Known rows, with every step that occurs
lekot, sarute, farob: -.01  -.02  .06  .17  .08  -.18  .04  -.05  .29  .15  -.02  -.11  .10  -.01  -.11  .28  -.10  .37  .23  -.23  .02  .00  -.29  -.23  .05  .21  .01  -.15  .02  .36  .04  -.12  .10  .14  -.07  -.08  .08  .22  .32  -.20  .18  -.10  .05  .10  -.24  .23  .05  -.22  .28
lupa, zirib: -.10  .01  .12  -.19  -.07  -.08  .18  .31  .08  .21  -.06  .23  -.10  -.04  -.13  -.22  .17  .00  .05  .25  -.17  .15  .06  .18  -.05  .23  -.02  .07  .13  -.05  -.09  -.01  -.02  .09  .11  -.03  -.14  -.18  -.23  .36  -.21  .01  -.08  -.04  .01  .01  -.07  .20  -.09
lekot, lupa, zirib: -.12  .26  .26  -.13  -.25  .06  .16  .12  -.08  -.11  .18  .28  .01  -.12  .05  -.02  .07  .02  -.22  .25  -.04  .08  .17  .17  .16  .09  .21  -.17  -.02  -.01  -.05  .10  -.03  .01  .05  .07  .14  .11  -.03  .13  -.16  -.09  -.14  -.31  .03  .17  -.19  .22  .01
lupa, lekot, sarute, farob: -.06  .16  -.13  .10  .20  -.18  .05  -.25  .17  .15  .03  -.28  -.20  -.01  -.14  .27  -.12  .20  .18  -.29  -.13  -.18  -.22  -.16  .24  .14  .06  -.21  -.08  .37  .08  -.07  .02  .06  -.07  -.21  -.02  .10  .23  -.21  .14  -.14  .31  .01  -.25  .24  .00  .15  .19
lekot, sarute, lupa: -.31  -.34  .22  .37  -.18  -.12  -.02  -.20  .06  .08  -.06  -.16  .18  .00  -.14  .12  -.08  .19  .00  -.15  -.09  .14  -.26  .18  -.02  .19  -.02  .11  -.35  .19  .41  -.17  .14  -.07  .19  .10  .04  -.15  .21  -.11  .08  -.08  .02  .06  -.26  -.07  .04  .05  -.39
netor, lekot, lupa, zirib, tokog: -.24  .40  -.02  -.47  -.12  .21  .02  -.09  -.04  -.16  .07  .12  -.05  .12  -.08  -.30  .09  -.06  -.34  .23  .28  -.15  .66  -.14  .13  -.10  .05  .06  .15  -.18  -.35  .36  -.30  -.28  .16  .03  .05  -.01  .23  -.03  .07  -.16  -.04  -.21  .47  .02  -.42  .02  .10
sarute, netor, lekot: .24  -.21  -.26  -.25  .31  .02  -.15  .22  -.06  .01  .04  -.01  -.28  .07  -.19  -.44  -.09  -.25  .04  .06  .17  -.05  -.34  .08  -.08  -.04  .07  .14  -.01  -.05  -.31  -.23  .13  .07  -.07  .02  .02  .06  .16  .17  .17  .15  .00  -.06  -.17  .01  -.13  -.15  -.14
lekot, sarute, netor, farob: .03  -.43  -.24  .30  .32  -.19  -.27  .30  -.04  .05  .11  -.11  .11  .09  .12  .10  -.11  .40  .22  -.26  -.05  -.14  -.38  .15  .09  -.21  .22  .21  -.13  -.02  -.25  -.10  .08  -.18  -.13  -.13  .00  -.01  .19  .21  .08  -.08  -.07  -.04  -.42  -.11  -.23  -.42  -.33
netor, sarute: -.03  -.01  -.14  .14  -.02  -.18  -.01  .03  .03  -.11  -.30  .07  -.12  -.10  -.03  .15  .18  -.05  .04  -.24  -.16  .11  -.26  .04  -.18  -.13  -.07  .33  .24  -.02  -.06  -.18  .04  -.03  -.10  .20  .21  -.28  -.21  .09  -.06  .00  -.07  -.13  .07  -.16  .02  .18  -.28
netor, sarute, lupa, zirib: -.18  -.03  .18  -.07  -.25  .13  .08  .15  -.07  -.19  -.31  -.08  -.05  .04  -.33  -.37  .26  -.31  .04  -.12  .04  .12  .29  .31  -.23  .16  -.13  .13  .16  -.25  .13  -.14  -.07  -.24  .15  -.06  -.17  -.32  -.61  .10  -.04  -.05  .21  .00  .07  -.42  -.26  .18  -.70
farob, lekot, lupa: -.02  .02  .16  .37  -.10  -.06  .03  .01  -.03  -.27  .17  .18  -.08  -.48  .25  -.16  .05  .05  -.22  .23  -.07  .31  -.04  -.24  -.05  -.21  -.07  -.03  -.06  .18  .13  .10  .09  .31  .00  .20  .42  .26  .04  -.09  -.10  .20  -.38  -.26  .11  .20  .28  .20  .43
netor, farob, lupa, lekot: .25  -.02  .04  -.04  .18  .15  .10  -.03  -.27  .06  -.21  .14  -.22  .15  -.02  .37  -.16  .17  -.09  -.26  -.14  -.60  -.16  .19  .46  -.01  .15  .19  -.11  -.07  -.13  .01  -.17  .07  .28  -.12  -.11  -.48  -.22  .22  -.22  .05  -.20  -.37  .07  -.08  .41  .29  .04
lekot, sarute, netor, lupa: .05  -.15  -.31  .32  .15  -.02  -.09  -.12  .11  .24  .04  -.04  .32  .31  .43  .18  -.09  -.08  .15  -.09  -.22  .19  -.21  .21  -.27  -.11  -.02  .04  -.10  -.05  .17  -.06  .25  .02  -.45  .04  .26  .17  .41  -.08  .15  -.04  .13  .20  -.32  .03  -.04  -.23  -.14
netor, lupa, zirib, tokog: -.10  .13  -.10  -.23  .04  .35  .20  -.15  .03  .19  -.28  .47  .33  .27  .20  -.11  .33  -.17  .03  .22  -.10  .31  .44  .11  -.15  .28  -.21  .19  .13  -.17  .03  .51  -.20  -.06  -.15  .03  -.14  -.10  -.06  .13  -.35  -.03  -.04  .25  .32  -.09  -.04  .10  .06
lekot, lupa, zirib, tokog: -.31  .15  .16  -.43  -.29  .07  .08  -.14  -.05  -.10  .04  .26  .18  -.05  .09  -.15  .23  -.09  -.17  .45  .10  .07  .52  .11  .12  .10  -.01  .01  .10  -.07  -.30  .39  -.21  -.07  .12  .31  .02  .06  .11  -.04  -.26  -.14  -.13  -.03  .24  -.18  -.24  .26  .08
netor, lekot: .02  .05  -.13  -.09  .19  .00  .03  .05  .02  .07  -.22  .21  -.31  -.06  -.05  -.22  -.17  -.01  -.05  -.05  .14  -.05  -.33  -.19  -.06  -.08  .01  .17  .01  .05  -.19  -.11  .01  .04  .14  -.16  .01  -.11  .13  .11  .11  .29  -.27  -.38  .13  .12  -.02  -.05  .16
sarute, netor, lekot, lupa, zirib, tokog: -.01  .13  -.10  -.71  -.09  .11  -.13  -.05  -.20  -.13  .22  -.04  -.06  .20  -.07  -.42  .12  -.30  -.27  .40  .40  -.31  .60  .02  .07  -.10  .02  -.05  .17  -.38  -.54  .34  -.13  -.29  .09  .11  .01  .25  .15  .02  .13  -.15  .22  .09  .19  -.11  -.48  -.12  .01
netor, lupa: -.07  .01  -.18  .20  .26  .36  .26  -.02  -.05  .25  -.23  .51  .19  .09  .37  .22  -.04  -.07  .03  .02  -.30  .26  -.18  -.02  -.12  -.01  -.06  .10  .09  .11  .15  .08  .20  .23  -.05  -.07  .10  .02  .05  .10  -.14  .19  -.26  -.20  .03  .13  .23  .00  .10
lekot, sarute: -.03  -.08  -.13  .32  .01  -.27  -.08  -.06  .26  .23  -.03  .00  .15  -.05  .10  .30  -.08  .31  -.03  -.14  -.28  .21  -.25  -.05  -.06  .03  -.06  .11  -.15  .14  .07  -.02  -.03  .12  -.13  -.01  .08  -.11  .28  -.08  .04  .10  -.14  -.04  -.28  .09  .04  .00  -.20
netor, sarute, lupa: -.16  -.14  .12  .20  -.05  .10  .07  -.14  -.14  -.16  -.28  -.13  -.15  .02  -.13  -.14  .12  -.16  .03  -.25  -.06  .19  -.18  .22  -.04  -.03  -.15  .41  .16  -.14  .16  -.25  .04  -.09  .11  .16  .02  -.29  -.30  -.10  .08  -.02  -.05  -.03  -.03  -.29  -.05  .36  -.51
farob, lupa: .03  -.08  .13  -.03  .14  .12  .03  .01  -.06  .04  -.22  .30  .08  -.02  .15  .46  -.13  -.05  -.11  .08  -.10  .12  -.30  .09  .15  .13  .24  .07  -.11  .02  -.01  -.02  -.01  .24  .25  .11  -.03  -.48  -.08  -.04  -.30  .02  -.28  -.10  -.07  .04  .50  .18  .12

Rows
-.11  .28  .31  -.33  -.12  -.08  .04  .15  .12  -.02  .01  -.12  .22  .08  -.27  .56  -.04  .16  .03  -.17  .09  -.06  .13  -.10  .08  .33  .27  -.45  -.08  -.02  .04  .01  -.16  .07  -.04  -.19  -.39  -.11  -.11  -.16  -.12  -.16  .37  .27  -.10  .00  .12  -.01  .18 -> lekot, sarute, farob, lupa, zirib
.09  .11  .29  .17  .11  .09  .11  .08  -.09  -.27  .31  .07  -.08  -.51  .09  -.09  .00  .01  .12  .26  .24  .14  -.18  -.39  .05  -.05  .04  -.20  .19  .43  .08  -.09  .10  .31  .08  .15  .22  .56  .05  -.23  .06  -.01  -.25  .01  .09  .35  .27  .04  .63 -> sarute, farob, lekot, lupa
.11  -.02  -.33  .02  -.02  -.01  .04  .06  .10  .31  .07  -.02  .27  .28  .15  -.02  .01  -.08  .22  -.02  -.26  .15  .32  .21  -.25  -.01  -.07  -.17  -.08  -.17  .26  .03  .25  -.14  -.45  -.01  .07  .16  -.04  .06  -.12  -.16  .32  .30  -.05  -.06  -.25  -.24  -.26 -> lekot, sarute, netor, lupa, zirib
-.06  .41  -.21  .19  .25  .26  .17  -.44  .10  .20  -.11  -.06  .02  .04  .02  .49  -.24  .13  .29  -.30  -.29  -.18  -.10  -.23  .18  .06  -.18  -.20  .06  .33  .40  .01  .04  .07  -.30  -.30  -.15  .30  .29  -.23  .06  -.10  .29  .04  .06  .18  .21  .03  .27 -> netor, lupa, lekot, sarute, farob
.19  -.09  .18  .09  .03  .00  -.12  .56  -.24  -.35  .36  .07  -.17  -.21  .15  -.59  .19  -.08  -.12  .22  .22  -.06  .23  .02  -.12  -.29  -.07  -.14  -.02  -.17  -.22  -.02  .04  -.07  .07  -.01  .22  .25  -.37  .40  -.04  -.04  -.14  -.07  .07  .02  -.17  -.15  .04 -> sarute, netor, farob, lekot, lupa, zirib
.12  -.46  -.19  .18  .11  -.32  -.27  .07  .14  .20  .20  -.22  .09  .04  .13  .14  -.03  .08  .10  -.09  -.20  .10  -.29  .13  -.10  .00  .08  .09  -.17  .01  -.05  -.32  .13  .03  -.12  .20  .12  .04  .26  .02  -.01  -.12  .11  .14  -.48  .06  -.12  -.16  -.15 -> lekot, sarute, netor
-.03  -.09  -.44  -.06  -.05  .07  -.15  -.15  .25  .26  -.03  -.07  .41  .38  .18  -.04  .21  -.17  .10  .19  -.22  .13  .61  .23  -.29  .05  -.22  -.02  .11  -.32  .04  .40  -.01  -.21  -.49  .10  -.14  .17  .12  .03  -.19  -.14  .23  .56  .01  -.17  -.28  -.24  -.17 -> lekot, sarute, netor, lupa, zirib, tokog
-.17  -.16  .12  -.04  .01  .09  .14  -.45  -.15  -.02  -.18  -.24  -.38  -.10  -.22  -.14  -.01  -.09  .00  .02  -.13  .08  -.12  .29  .26  .20  -.04  .28  -.14  .09  .28  -.26  .19  -.07  .39  .08  -.17  -.06  .02  .11  -.16  .03  .02  -.09  -.05  -.11  .04  .46  -.08 -> sarute, lupa, lekot
.02  .05  .03  .07  -.10  -.19  -.09  -.42  -.06  .00  -.04  -.25  -.10  -.03  -.01  .55  -.29  .09  -.17  -.24  -.23  -.28  -.06  .13  .38  .00  .24  -.16  -.30  -.02  .24  .00  -.16  .11  -.07  .01  -.12  -.47  .07  -.25  -.27  .08  .21  -.13  -.04  .03  .34  .31  .11 -> farob, lupa, lekot, sarute
-.06  .53  .24  -.34  -.23  .03  -.03  .09  .14  -.41  .04  -.18  .12  -.31  -.17  -.36  .33  -.25  -.02  .22  .35  .07  .63  -.39  -.19  -.17  -.38  -.19  .55  -.09  -.19  .31  -.24  -.06  -.24  .27  .02  .26  -.54  -.21  .05  -.23  .16  .28  .58  -.03  -.03  .04  .36 -> netor, sarute, farob, lekot, lupa, zirib, tokog
.02  .05  .21  -.20  .14  .20  .20  .04  -.13  .06  -.20  .17  .13  .07  -.13  .43  -.02  .07  .02  .08  .17  -.11  -.28  -.15  .25  .30  .01  -.04  .03  .13  -.10  -.01  -.06  .35  .24  -.05  -.21  -.12  -.02  -.18  -.19  -.10  -.02  .03  -.09  .07  .56  .04  .37 -> sarute, farob, lupa
.28  -.34  -.03  -.04  .27  .17  -.22  .36  -.42  -.10  -.24  .17  .02  .19  .14  .15  -.05  .06  .10  -.03  .11  -.19  -.40  .31  .22  -.06  .18  .23  -.06  -.18  -.40  -.15  .01  .15  .26  -.06  -.11  -.34  -.14  .13  -.10  .00  -.14  -.14  -.30  -.20  .27  -.10  -.17 -> sarute, netor, farob, lupa
.44  -.33  .05  .39  .14  .09  -.15  .34  -.46  -.28  .32  .00  -.14  -.24  .30  -.29  -.01  .04  .08  .09  .08  .03  -.17  -.17  -.04  -.36  -.08  .09  .01  .02  -.26  -.12  .13  .02  .03  .13  .43  .43  -.07  .20  -.01  .02  -.34  -.15  -.10  .10  -.08  -.18  .17 -> sarute, netor, farob, lekot, lupa
-.02  -.04  -.08  .19  .01  -.24  -.13  -.28  .18  .18  .03  -.18  -.29  -.01  -.01  .24  -.14  .22  .05  -.16  -.43  -.16  -.18  .13  .19  .01  .09  -.01  -.14  .15  .18  -.20  -.05  -.03  -.08  .00  .09  -.16  .20  .08  .01  .02  .16  -.14  -.06  .19  -.01  .25  -.10 -> lupa, lekot, sarute
-.12  .19  -.13  .02  .19  -.03  .09  .13  .18  -.01  .10  -.17  -.03  .17  -.31  .07  -.30  .21  .19  -.32  .20  -.34  -.25  -.43  .04  .08  .10  -.19  .06  .26  .02  -.06  .03  .02  -.03  -.28  -.03  .16  .46  -.20  .57  .04  .21  -.12  .00  .29  -.10  -.27  .14 -> netor, lekot, sarute, farob
.21  .34  .22  .37  -.03  -.01  .10  .03  .05  -.52  .24  .03  -.15  -.37  -.02  .02  .18  -.19  .01  -.07  .38  .03  -.10  -.43  -.12  -.40  -.23  -.09  .36  .16  -.02  -.07  -.01  .19  -.27  .23  .27  .35  -.46  -.24  .25  -.11  .04  -.12  .29  .13  .14  .04  .39 -> netor, sarute, farob, lekot, lupa
-.29  .08  .03  -.06  -.35  -.08  .23  .03  .06  .04  .06  -.39  -.13  .12  -.26  -.40  -.13  -.04  -.11  -.13  .05  -.09  .34  .11  -.17  .00  .18  -.14  -.13  -.20  .30  .04  -.07  -.43  .18  -.28  -.17  -.21  -.07  .01  .27  .10  .30  -.05  .18  -.20  -.38  -.09  -.43 -> netor, lekot, sarute, lupa, zirib
.21  -.38  -.11  .17  .10  -.08  -.46  .14  -.08  .01  -.05  -.12  .27  .26  .16  .38  -.18  .21  .13  -.29  -.07  -.35  -.36  .20  .22  -.13  .24  .12  -.26  -.14  -.10  -.12  -.07  -.02  -.03  -.07  -.04  -.25  -.01  .01  .00  -.08  .01  .01  -.40  -.12  .10  -.36  -.35 -> lekot, sarute, netor, farob, lupa
.18  -.07  -.03  -.18  .15  .21  -.33  .08  -.32  -.33  .26  .01  -.23  .01  .05  -.27  -.18  -.23  -.24  .08  .22  -.17  -.23  .02  .08  -.27  .12  .03  .09  -.09  -.33  -.16  .13  -.05  .12  .16  .34  .34  .33  -.07  .36  .04  .06  -.23  -.06  .08  -.31  -.12  .07 -> sarute, netor, lekot, lupa
.19  -.32  -.05  .41  .28  -.03  -.01  .46  .02  -.06  -.09  .20  -.16  -.21  .21  -.28  .14  .26  .09  -.02  -.02  .16  -.32  -.34  -.15  -.14  -.13  .31  .07  .09  .00  -.09  .11  .14  .17  -.19  .04  -.19  -.34  .40  -.03  .31  -.56  -.15  .06  .08  .31  -.08  .10 -> netor, farob, lekot
.00  .21  .05  -.20  .09  .01  -.08  -.10  .09  -.07  .00  -.20  .09  .14  -.20  .42  -.30  .11  -.05  -.33  .30  -.45  -.21  -.39  .23  .00  .15  -.20  -.16  -.01  .02  -.08  -.28  .06  .01  -.34  -.15  -.07  .11  -.42  .32  .08  .28  -.12  .05  .13  .31  -.30  .26 -> netor, lekot, sarute, farob, lupa
-.35  .00  -.11  -.28  -.26  -.12  .01  -.25  .19  .01  -.10  -.34  .07  .25  -.30  -.44  .00  -.06  -.15  -.08  .26  -.10  .62  .13  .02  .19  -.08  .00  -.02  -.23  -.03  .19  -.29  -.43  .14  -.14  -.21  -.16  .06  -.07  .11  -.05  .20  .05  .32  -.24  -.55  -.15  -.41 -> netor, lekot, sarute, lupa, zirib, tokog
-.10  .07  .23  -.05  -.25  -.07  .16  .22  -.13  -.21  .24  .13  -.05  -.41  .10  -.36  .10  -.16  -.32  .38  -.09  .32  .22  -.16  -.21  -.10  .01  -.18  .02  .09  .10  .13  .03  .06  -.01  .23  .28  .22  -.37  .13  -.20  .20  -.13  -.08  .30  .06  .04  .13  .33 -> farob, lekot, lupa, zirib
-.26  -.17  .11  .17  -.43  -.31  -.02  .07  .27  -.04  .13  -.26  -.06  -.23  -.10  -.51  .15  -.06  -.05  -.03  -.04  .43  .37  .08  -.36  .15  -.14  -.16  -.16  -.10  .57  .01  -.06  -.14  .06  -.10  -.05  -.10  -.38  .06  -.09  .15  .05  .34  .12  -.07  -.10  .06  -.17 -> farob, lekot, sarute, lupa, zirib
.22  -.18  -.18  .06  -.05  -.26  -.35  -.34  .06  .14  .11  -.35  -.27  -.08  -.08  .04  -.12  -.05  .01  -.12  -.26  -.20  -.14  .25  .08  -.12  .14  .04  -.17  .12  .14  -.17  .18  -.01  -.30  .11  -.05  .12  .28  .08  .02  -.14  .36  .17  -.42  .00  -.14  .17  -.18 -> lupa, lekot, sarute, netor
.00  -.19  -.11  .42  .04  -.41  -.08  .04  .33  .14  .08  -.06  -.06  -.38  .22  -.02  .09  .11  -.01  -.08  -.19  .32  -.30  -.17  -.50  -.04  -.13  .02  -.17  .22  .28  -.02  .04  .09  -.18  .14  .07  -.02  .03  -.08  -.03  .11  -.19  .09  .03  .20  .26  .01  .16 -> farob, lekot, sarute
-.06  .28  .29  -.74  -.01  .19  .11  -.02  .03  .15  -.31  .18  .16  .19  -.21  .15  .27  -.18  -.07  .32  .36  -.01  .48  -.03  .27  .46  -.05  -.21  .10  -.19  -.31  .38  -.38  .05  .19  -.06  -.45  -.23  -.25  -.13  -.30  -.21  .09  .41  .17  -.14  .16  .08  .34 -> sarute, farob, lupa, zirib, tokog
